What can hang from each mark
z425: z556
z528: z556 z559
z806: z399 z734
z399: z633 z806 z960
z150: z298
z207: z386 z450
z539: z633
z556: z425 z528
z298: z150 z450 z467 z556
z450: z207
z386: z207
z960: z399
z467: z298
z559: z528
z734: z806
z633: z150 z399

In the rows, 128 means zero.
Known rows, with every way that one mark hangs from another
z298(z450(z207) z467): [149 130 136 177 140  77 114 110 102 179 122 140 121 147 133 113 137 122
 116 102 125 124  80  97 141 139 136 142 102 132 136 116 172 172 123 112
 186 115 101 106 115 112 168  47  79]
z806(z399(z633)): [127 114 138 124 123 129 170 162 128 166 116 159 140 129 147 114 163 120
 108 132 115 143 124 149 133 113 181 136 111 124 123 116  95 126 140  69
 151 150 120  86 105 121  97 144 106]
z734(z806(z399(z633(z150(z298)) z960))): [127 125 155 130 131 101 202 139 144 129 119 209 145 105 152 108 187  55
 167 149 107 172 136 138 108 163 161 103 127 114 145 100 169  81 105  73
 138 149 100  79 134 103 110 109 105]
z399(z633(z150) z806(z734) z960): [113 133 143 120 141 149 140 145 177 142  89 168 156 117 132 120 200 106
 176 141 101 166 118 151  94 130 125 110 127 112 147 104 152  85 126 139
 127 132 135 104 136 125 145 130  82]
z633(z150(z298) z399(z806 z960)): [134 136 162 141 154 107 197 123 119 141 109 164 164 138 133 131 181 103
 160 142 106 169 104 115 112 169 133 104 135 100 190 104 124  53 109  97
 149 135 114  97 131 110 135 125  78]
z806(z399(z633(z150(z298)) z960) z734): [121 130 143 110 121 135 197 149 162 127 104 163 161 114 143 111 197  83
 194 145 105 173 133 122 107 160 138 100 125  99 132 101 155  93 138  52
 104 147 116  82 128 120 103 149  95]
z298(z450 z467 z556): [154 145 120 224 149 121 109 117 106 183 124 108 122 134 130 128 134 120
 108  95 113 102  45  93 135 137 153 129  89 146 126 118 196 150 126 118
 176 122  94 114 115 107 169  61 116]
z150(z298(z467 z556(z528))): [134 202 115 213 116 128 148  74 111 195  98 149 119 127 129 129 152 122
 128 110 121  89  81  97 131 137 146  98 130 131 133 122 222 116 124  92
 163 141  68 104 116 108 173  62 109]
z399(z633 z806 z960): [114 110 136 162 139 124 153 152 153 157 112 157 136 120 141 118 164 112
 108 124 101 143 111 155 104 127 154 118 131 102 148 115 122  95 111 129
 159 141 122  97 129 129 142 116  95]
z298(z150 z450(z207) z467): [151 132 140 177 136  68 107 134  91 171 137 114 127 149 132 115 144 124
 144  87 119 131  74  87 143 154 125 144  83 143 135 113 160 186 136 106
 180  97  97  97 108 111 148  45  79]
z425(z556(z528)): [148 226 111 151 117 134 128  98 107 169 119 228 116 119 133 124 135 130
 124 144 127 119 105 113 128 126 134 121 142 128 131 121 119 135 130 112
 165 141 111 133 103 102 171 111  98]
z960(z399): [146 139 137 146 114 108 167 166 109 138 121 153 135 129 139 116 144 131
 111 116 112 113 104 116 130 130 137 125 118 157 138 120  83 112 127 114
 147 128 132 119 109 116 132 102 104]
z806(z399(z633(z150) z960) z734): [126 136 146  98 128 137 183 162 154 136 102 176 157 125 141 114 186 101
 177 133 108 169 135 124 118 141 139 116 116 108 123 101 151  98 146  80
 120 140 134 101 110 116 107 157  98]
z298(z450(z207(z386))): [150  98 127 131 138  78 123 122 105 159 125 121 140 137 138 111 133 112
 139 134 120 156  74  93 119 176 108 143 119 115 163 121  78 162 110 109
 168 124 109 109  95 129 160 101  75]
z806(z399(z633(z150(z298(z556))) z960)): [130 133 142 170 136 107 208 135 132 146 120 140 156 112 148 112 167  69
 177 134 105 153  99 123 120 181 166  99 116  93 134 104 171  89 126  58
 148 157  92  75 109 110 132 130 113]
z298(z556): [148 159 119 192 137 138 125 119 107 152 123 133 132 130 133 127 137 119
 125 131 108 110  77 108 129 132 141 121 118 123 124 121 144 117 123 117
 160 134 110 121 107 112 155 109 109]
z806(z399 z734): [124 166 123 112 118 145 155 143 129 143  98 171 146 130 134 117 177 128
 134 136 112 129 122 109 136 101 127 129 119 138 124 115 115 118 145  71
 119 137 135 110 101 111 110 144 103]
z633(z150(z298) z399(z806(z734) z960)): [123 151 150 126 145 130 192 129 147 129  89 167 172 133 126 130 202 104
 186 146 100 169 106 110 104 150 111  99 136 106 176 102 131  49 119  96
 115 133 123 105 138 113 134 137  75]
z734(z806(z399)): [134 158 137 129 129 110 165 134 114 138 113 216 128 115 143 115 164 100
 108 138 114 128 122 125 133 112 148 133 117 151 140 114 132 104 114  84
 153 140 123 106 107  95 123 111 117]
z425(z556(z528(z559))): [140 232 108 148 114 144 121  90 111 166 131 237 116 117 127 126 166 107
 121 143 121 121  95 115 139 147 124 118 137 167 133 113 130 136 132 154
 164 139 103 139 106 103 188 101 108]
z467(z298(z150 z450)): [141 127 135 142 149 153  91 158  77 142 160  93 139 133 121 126 130 139
 140 132 104 139  73  97 118 197 124 150  84 134 128 122 119 178 139 134
 112 112  82 123 117 114 123  79  97]
z467(z298(z150 z450(z207) z556)): [142 129 128 161 152 108  90 141  76 149 136  82 143 135 121 118 120 118
 166 130 109 120  37  95 125 209 117 148  80 120 125 125 143 174 134 123
 144 116  62 105  95 109 179  69  83]
z399(z960): [143 145 128 170 135 123 149 134 116 133 136 154 125 137 139 120 135 120
 119 118 107 137 113  95 121 150 119 115 132 102 127 115 138 108 113 130
 152 128 127 131 113 117 141 110 100]
z539(z633(z150(z298))): [138 134 142 134 128 153 108 104 114 132 147 152 147 121 141 118 184 105
 168 121 112 137 113 121 148 170 157 103 128 121 131 108 162 114 125 109
 146 129 118  81 124 114 136 102  89]
z559(z528(z556)): [148 174 123 167 121 132 109 111 122 145 136 157 136 116 151 123 180 109
 120 133 116 104 120  85 111 154 117 120 147 133 133 127 109 129 111 100
 154 150 133 121  92 125 222  96 111]
z734(z806(z399(z633))): [125 121 138 125 127 114 171 154 143 152 109 202 133 111 148 113 176  95
 111 144 112 139 127 158 119 105 178 137 111 142 132 113 124 107 119  86
 151 148 114  87 115 109 107 122 114]
z386(z207): [135 169 122 160 135 150 127 113 100 147 122 150 133 150 142 122 115 130
 116 125 116 123 101 118 138  83 145 125 117  95 131 117 126 135 113 155
 170 134 116 129 110 120 122 103  81]
z539(z633(z150 z399(z806 z960))): [131 118 164 125 157 133 158 136 131 144 115 183 157 144 135 132 181 130
 151 100 108 154  94 133 145 152 157 109 127 105 167 101 151  50 119 131
 171 129 137  85 110 108 161 134  82]
z150(z298(z450(z207) z556(z425 z528))): [138 158 128 182 143 104 118  70  96 156 103 194 137 134 129 107 127  95
 160 155 124 111  53  97 119 185 131 115 128  78 138 118 176 160 120  86
 176 144  58  81  94 113 207  47  92]
z960(z399(z633(z150(z298(z556))))): [140 123 143 165 120 107 189 151 131 145 109 118 159 110 144 115 170  84
 174 135 104 127  81 139 112 163 166 103 111 142 140 112 124  94 131  90
 144 141  96  83 126 122 135 100 103]
z528(z556): [151 151 117 172 130 129 112 124 118 147 139 152 133 145 138 126 160 143
 113 123 111 122 111 101 117 126 122 120 134 124 129 123 118 115 120 122
 157 146 122 123  94 125 201 114 118]
z734(z806(z399(z633(z150)))): [131 135 159  98 134 116 169 141 140 149 117 214 146 109 146 114 189  83
 149 157 116 165 133 160 125 125 169 132 108 149 142 103 144  99 123  88
 154 144 120  85 116 101 109 121 106]
z298(z150 z450): [155 124 134 168 140 130  97 157  93 149 154 108 137 129 135 122 141 126
 142 121 105 143  80  84 126 157 143 142  89 138 126 114 102 176 139 114
 144 111 111 112 112 114 113  87 105]
z806(z399(z960)): [138 147 133 144 131 112 186 145 108 140 125 180 132 129 144 112 139 115
 111 114 112 140 120  99 137 141 136 119 126 108 129 114 128 106 123  81
 153 139 127 110  91 108 123 134 109]
z734(z806): [142 150 129 155 133 125 127 122 117 133 122 195 124 120 138 121 159 104
 115 147 110 128 115 123 116 118 132 127 126 149 136 117 137 110 101 133
 145 129 123 126 126 102 144  92 104]
z150(z298(z556)): [141 153 112 205 128 133 137 112 111 144 123 119 136 122 135 121 147 102
 141 138 105 106  80 106 117 153 142 107 126 119 129 122 141 115 115  94
 146 141  93 104 123 115 152 100 111]
z207(z386 z450): [156 106 116 131 122 125 125 132  97 164  98  88 142 147 137 135 148 120
 111 130 110 158 107 114 104 163 112 135 119 139 182 120  83 115 110 114
 162 124 141 124 103 118 104 115 103]
z150(z298(z450(z207(z386)) z467 z556)): [145 115 112 197 137  60 138  92 109 178 108  78 138 135 135 114 139  92
 144 102 117 122  36  88 122 181 117 118 108 124 170 121 165 152 107  81
 175 126  67  86 110 126 179  60  86]

Rows
[148 101 138 205 153 121 143 137 133 148 131 107 152 111 143 119 152  75
 183 140  99 155  65 107 100 206 167 102 108  92 128 105 178 124 113 111
 145 141  77  89 136 119 158  94 106]
z399(z633(z150(z298(z450 z556))) z960)
[153 149 125 228 147 119 100 138  89 174 138  84 124 135 129 129 135 127
 141  84 105 109  40  77 139 146 143 132  72 156 124 116 188 169 142 112
 168 108  86 109 111 105 145  56 115]
z298(z150 z450 z467 z556)
[154 143 129 216 142  73 102 125  87 175 124 100 127 143 129 118 136 118
 155  85 114 111  38  83 145 156 133 138  76 143 128 116 188 177 136  98
 188 104  81  91 100 105 176  40  93]
z298(z150 z450(z207) z467 z556)
[120 123 156 137 148 124 154 141 150 158 116 166 148 119 141 119 176 101
 148 137 104 166 112 155 108 143 150 116 126 106 159 106 143  88 111 138
 163 137 128  99 126 121 145 114  88]
z399(z633(z150) z806 z960)
[128 154 153 114 153 129 179 137 143 136  86 181 165 145 122 138 192 119
 174 142 104 168 104 113 113 135 111 112 125 116 170 102 129  48 126 122
 131 129 141 119 120 110 143 149  76]
z633(z150 z399(z806(z734) z960))
[130 205 123 151 129 163 116 112  86 169 125 126 133 130 117 135 136 143
 155 133 113 103  67  96 126 185 118 127 110 129 124 128 158 130 141 134
 126 131  63 122  90 107 161  91 104]
z467(z298(z150 z556(z528)))
[121 149 135 120 141 150 161 142 147 154  79 167 157 145 120 136 190 145
 132 143 106 132  99 130 117  94 132 129 119 134 163 114  83  75 132 100
 123 133 137 110 122 120 127 151  80]
z633(z399(z806(z734)))
[125 154 150 112 140 144 167 122 144 141  85 160 176 135 122 135 216 117
 187 160 106 156 108 126 110 132 125 112 125 131 179 105 107  64 130  86
 117 133 125  94 134 114 126 142  72]
z633(z150(z298) z399(z806(z734)))
[134 181 112 227 126 130 119  75 109 198 119 143 120 118 122 127 171  96
 125 112 116  90  41  84 132 182 145 106 107 169 134 112 225 152 121 133
 155 138  51 106 122 109 189  37 123]
z150(z298(z450 z467 z556(z528(z559))))
[121 192 134 122 129 152 123  76 108 144 123 241 125 153 121 118 164 119
 115 147 117 129  99 117 132 149 118 121 129 139 135 113 169 130 132 176
 161 136 103 124 101 116 159  87 114]
z556(z425 z528(z559))
[138 131 138 146 167 116  90 119  78 124 145 129 141 153 117 112 107 118
 167 134 110 130  32 107 123 201 109 145  79  97 127 123 163 174 140 131
 153 114  62  98  91 112 183  57  86]
z467(z298(z150 z450(z207) z556(z425)))
[122 131 152 106 149 158 148 135 152 129  89 180 165 139 127 136 203 134
 178 105 104 147  97 124 134 139 137 105 127 114 155 100 158  45 126 127
 135 125 146  91 112 111 153 153  76]
z539(z633(z150 z399(z806(z734) z960)))
[130 196 119 150 133 169 123  92  99 174 107 151 130 125 116 135 128 136
 126 151 120  93  75 112 118 172 126 124 131 118 125 130 166 115 126 144
 131 149  68 130  96 108 182  95 103]
z467(z298(z556(z528)))
[143 176 136 148 135 134 105  93 126 120 140 201 136 137 147 113 172 114
 116 136 116 114 113  94 107 149 107 115 143 114 140 125 125 132 122 105
 167 147 137 115  86 127 222  84 116]
z559(z528(z556(z425)))
[105 132 139 139 133 145 156 134 177 136  91 155 162 107 134 116 210  85
 190 151  96 165 118 150  85 145 125  96 133 101 153 105 152  81 117 109
 111 141 116  87 154 129 130 116  81]
z399(z633(z150(z298)) z806(z734) z960)
[155 139 121 204 148 131  94 151  88 150 143  94 138 125 132 125 132 123
 155 116 101 121  46  79 131 167 146 134  81 139 119 117 131 164 137 114
 154 115  95 110 103 109 144  89 115]
z298(z150 z450 z556)
[157 133 146 154 146 128 112 114 101 145 149 134 151 114 136 120 166  95
 169 154 112 161  95  94 118 184 143 121 113 126 144 107 132 151 120 104
 140 126 103 107 132 111 127  83  95]
z633(z150(z298(z450)))
[139 112 155 125 115 104 188 157 134 136 122 136 154 117 146 111 178  89
 164 142 109 150 120 147 113 159 161 109 119 148 146 110  97 105 134 100
 138 136 113  88 135 126 110 101  93]
z960(z399(z633(z150(z298))))
[120 130 127 105 117 152 163 170 158 152  95 163 145 125 138 115 184 120
 137 140 110 138 129 145 123  98 161 133 112 129 115 113 103 119 151  65
 115 144 130  93 110 124  98 154 104]
z806(z399(z633) z734)
[110 132 153 102 121 129 159 177 170 147  77 163 166 113 132 113 203 113
 170 139 104 141 109 169 107 112 137 123 113 164 158 109  95  89 140 117
 127 133 144  95 133 126 134 123  86]
z960(z399(z633(z150) z806(z734)))
[136 121 146 134 129 133 148 118 136 150 131 131 152 126 143 118 182  89
 168 157 109 164 123 143 108 157 163 114 120 114 136 109 124 122 124 103
 141 137 106  91 140 126 109 108  86]
z399(z633(z150(z298)))
[119 208 120 195 129 132 141  46 117 163 111 198 120 145 118 123 175  98
 129 117 115  96  62 111 137 153 127  97 117 153 141 114 252 120 130 139
 171 138  62 105 115 111 179  48 123]
z150(z298(z467 z556(z425 z528(z559))))
[129 125 145 151 152 114 190 150 122 152 103 169 146 147 132 133 153 131
 111 122 106 146  95 120 118 130 140 119 127 103 170 113 102  59 112 114
 158 134 128 108 110 114 143 139  90]
z633(z399(z806 z960))
[142 120 152 136 142 127 157 137 140 145 135 150 142 133 143 122 161  98
 160 138 108 171 124 130 110 159 148 114 122 101 128 105 155 104 122 140
 155 131 125 113 126 120 126 121  89]
z399(z633(z150) z960)
[151 145 134 208 161 121  98 116  96 147 138 125 128 153 125 121 126 126
 140  85 105 120  38  89 135 141 140 128  64 137 126 115 210 171 149 115
 179 101  89 101 109 106 143  41 119]
z298(z150 z450 z467 z556(z425))
[142 125 139 132 146 106  95 144  73 145 154 104 140 140 123 116 129 126
 155 135 113 140  72  98 125 205 110 156  90 118 131 123 122 185 135 126
 133 111  76 108 109 117 146  68  72]
z467(z298(z150 z450(z207)))
[152 120 160 106 145 146 141 126 118 144 131 156 154 156 135 135 175 139
 155 113 117 151 102 121 162 149 170 123 113 118 144 104 135  79 136 116
 159 125 134  96 102 107 128 143  83]
z539(z633(z150 z399))
[143 136 126 221 157 123 122  89 113 147 129 137 131 141 128 115 132  99
 125 106 110 112  43 102 122 149 148 111  94 115 139 117 218 155 127  98
 167 123  75  94 127 114 158  42 116]
z150(z298(z450 z467 z556(z425)))
[147 124 144 159 145 146 153 108 110 142 127 130 162 141 136 138 174 111
 180 118 110 128  67 114 148 172 183 100 117 112 143 105 157  66 129  85
 153 136  99  76 110 106 150 129  93]
z539(z633(z150(z298(z556)) z399))
[148 128 128 199 136 117 125 117 107 169 133 110 126 127 135 120 148 115
 112 107 114 124  83  96 123 147 154 123 104 140 141 116 172 165 118  97
 149 120  89 104 140 115 129  54 101]
z150(z298(z450 z467))
[123 153 130 134 124 150 170 131 153 149  90 139 168 113 137 115 201  86
 201 152 105 142 101 140 117 139 161 107 110 122 124 107 148 100 147  43
 114 152 101  74 117 115 118 145 107]
z806(z399(z633(z150(z298(z556)))) z734)
[125 112 137 139 130 114 198 163 137 150 122 164 134 126 149 112 147 111
 112 118 110 148 122 131 124 135 166 121 120  98 122 111 119 108 129  71
 152 148 119  92 106 120 108 147 109]
z806(z399(z633 z960))
[121 140 134 139 145 137 181 153 150 139  79 167 153 143 124 134 177 135
 133 131 101 141  99 117 109 114 120 115 129 114 159 111 113  54 121 115
 117 132 138 118 119 118 138 151  84]
z633(z399(z806(z734) z960))
